Each row was made from one small tree. The marks that hang from a mark follow it in brackets, in alphabetical order. Every link used is in the known rows. Write each row's tree.
Known rows:
U(P S(C(F Z))): [ 1.13 -1.44 -0.23 -1.73 -0.03  1.36 -1.83  5.32  4.41  1.35 -0.18 -1.49
  0.81 -0.71  0.76 -3.26]
C(Z): [ 0.47 -4.57 -5.62  3.36 -2.14  0.45  4.11  1.70  4.03 -1.37  0.81 -2.61
  0.28 -0.69  0.39  1.19]
S(C U(P(H))): [ 3.34  2.15  2.53 -0.42 -2.12 -0.10 -2.20  0.30  0.61  1.44  3.81 -2.79
 -0.40 -0.22 -0.61  2.35]
Z(C(F) U(P(H) S)): [ 1.38  3.13  4.21 -3.10  2.67 -0.21 -1.37  0.23 -0.52  1.64 -0.07 -0.61
 -0.40 -0.88 -1.05 -2.17]
U(S): [-0.27  0.81 -2.56 -0.37 -0.37 -0.93  1.39  0.97  4.05  0.60 -1.53 -2.69
 -1.84 -1.19 -0.30  1.49]
U(P): [ 1.37  0.30 -2.30 -0.94 -0.84  2.13  1.00  1.48  3.47  0.16  1.22 -4.07
 -1.28  1.11 -1.61  0.72]
S(C(F) U): [ 1.92  0.21 -0.93  0.35  0.30  1.25  1.08  1.57  1.66  0.70  1.85 -2.89
 -0.64 -0.88 -1.94  0.94]
H(F P(U(S(C)))): [ 2.30 -2.51  0.83 -1.39 -2.21  0.56 -5.87  0.83  0.07 -3.08 -5.85 -1.26
 -3.62 -1.98  3.03  2.84]
C(F): [-0.36 -0.79 -4.53 -0.16 -0.49  2.47  3.63  0.50  3.41 -1.18  0.52 -2.92
 -0.72  0.06 -2.45  0.49]
H(F): [ 1.07 -4.77 -4.50  1.50 -2.94  2.00  0.96 -0.11  4.67 -2.90 -0.46 -3.66
 -2.76 -0.54 -0.44  2.96]
Z(U): [ 0.87  0.56 -2.30  0.84  1.34 -0.48  3.52 -0.40  0.74  0.71  1.57 -3.92
 -2.28  0.02 -1.28  0.73]
Z(C U): [ 1.84 -0.28  0.74  2.84  1.16 -0.92  2.08 -0.11 -1.21  1.00  0.51 -3.02
 -3.04 -0.46 -2.08  1.30]
U(P(H) S(C(F Z))): [ 1.06 -0.08  1.34 -1.70 -2.35  0.17 -2.83  2.76  3.15  0.85  1.39 -0.33
  1.63 -1.00  1.36 -1.91]
P(U(S(C(F Z)))): [ 0.34 -0.01 -1.03  1.19 -1.69 -1.66 -1.80  1.82  0.80  0.45 -1.68  0.01
 -0.54 -1.76  1.25 -1.36]
Z(U(P S(C(F)))): [ 1.41  2.80  2.17 -3.44  3.30  0.31 -1.69  3.19  1.26  3.06  0.62 -2.70
 -1.42 -0.19 -0.53 -3.43]
Z(U(P(H) S(C))): [ 1.84  3.80  3.99 -2.18  0.06 -2.10 -3.03  0.46 -0.07  3.00  2.27 -2.31
 -1.55 -0.59  0.59 -0.55]
H(P): [ 1.32 -1.64 -2.54 -0.82 -0.67  2.21  1.59  0.62  1.37 -2.54 -2.36 -3.42
 -1.90 -0.21 -0.01  3.74]

Write each row's tree:
[ 1.12  1.44  1.03 -2.44 -0.14  0.49 -3.35  1.18 -1.25 -1.18 -4.65 -0.71
 -2.07 -1.39  1.24  0.91]
H(P(U(S(C(F)))))
[ 2.05  0.63  1.76 -1.15  3.49  2.21  0.83  1.67 -0.39  1.02  0.66 -2.58
 -1.27  0.53 -2.80 -2.46]
Z(C(F) U(P))
[ 2.50  0.17  4.40 -1.57  0.61 -0.93 -3.55 -0.27  0.32  0.56 -0.75 -1.22
 -2.11 -1.38  0.58 -0.08]
Z(C U(P(H(F)) S))
[ 2.80 -0.50 -0.70 -2.22 -1.13  1.85 -0.67 -1.16  3.27 -1.62  1.66 -2.73
  0.02 -0.70  0.17  2.36]
S(U(P(H(F))))
[-0.32 -1.98 -3.65 -0.89  3.43  0.22  4.17  2.53  3.20  0.07 -0.56 -1.17
  1.44 -1.75  0.94 -3.70]
C(F Z(U(S)))
[ 1.23  0.49  1.65  0.97 -5.98 -2.95 -6.00 -2.69 -0.13 -1.28 -0.99 -0.01
 -2.88 -2.22  2.12  3.04]
P(H(F) U(S(C)))
[ 0.25 -3.40 -4.71  0.87  2.21  1.45  5.41  1.82  2.34 -0.87  1.30 -2.05
  1.29 -0.72 -0.14 -2.82]
C(F Z(U))
[ 1.00 -0.90 -1.75  1.61 -5.95 -0.87 -2.18 -4.57  0.02 -3.36  0.11 -0.95
 -2.22 -1.03  0.78  3.85]
P(H(F) U)
[ 2.08 -3.50  1.26 -0.50 -4.47 -0.23 -4.96  2.24  4.23 -0.61  0.56 -0.96
  0.04 -1.56  3.01  0.15]
U(P(H(F)) S(C(Z)))
[ 2.82 -1.25  0.59 -0.57 -1.22  1.54 -0.51  2.10  1.90  0.18  3.68 -1.16
  2.73 -0.82  0.42 -1.03]
S(C(F Z) U(P(H)))
[ 0.10  4.07  1.78  0.00 -4.11 -2.88 -3.65 -2.27 -1.35  0.39  0.02  0.47
 -1.35 -1.66  0.45  1.24]
P(H U(S(C(F))))
[ 1.90 -1.62  0.64  0.57 -1.20  0.67 -0.13  1.82  0.40  0.56  4.07 -1.52
  1.09 -0.12  0.28 -2.34]
S(C(F Z(U(P(H)))))
[ 0.87  2.91  2.67 -3.03 -2.18  0.30 -3.75  1.43  2.35  1.50  1.42 -1.20
 -0.22 -0.49 -0.24 -0.62]
U(P(H) S(C(F)))
[ 1.11 -0.21  0.15 -3.23 -2.58  0.67 -3.25 -0.19  4.59 -1.06 -0.56 -1.83
 -0.91 -0.98  1.28  1.09]
U(P(H(F)) S)
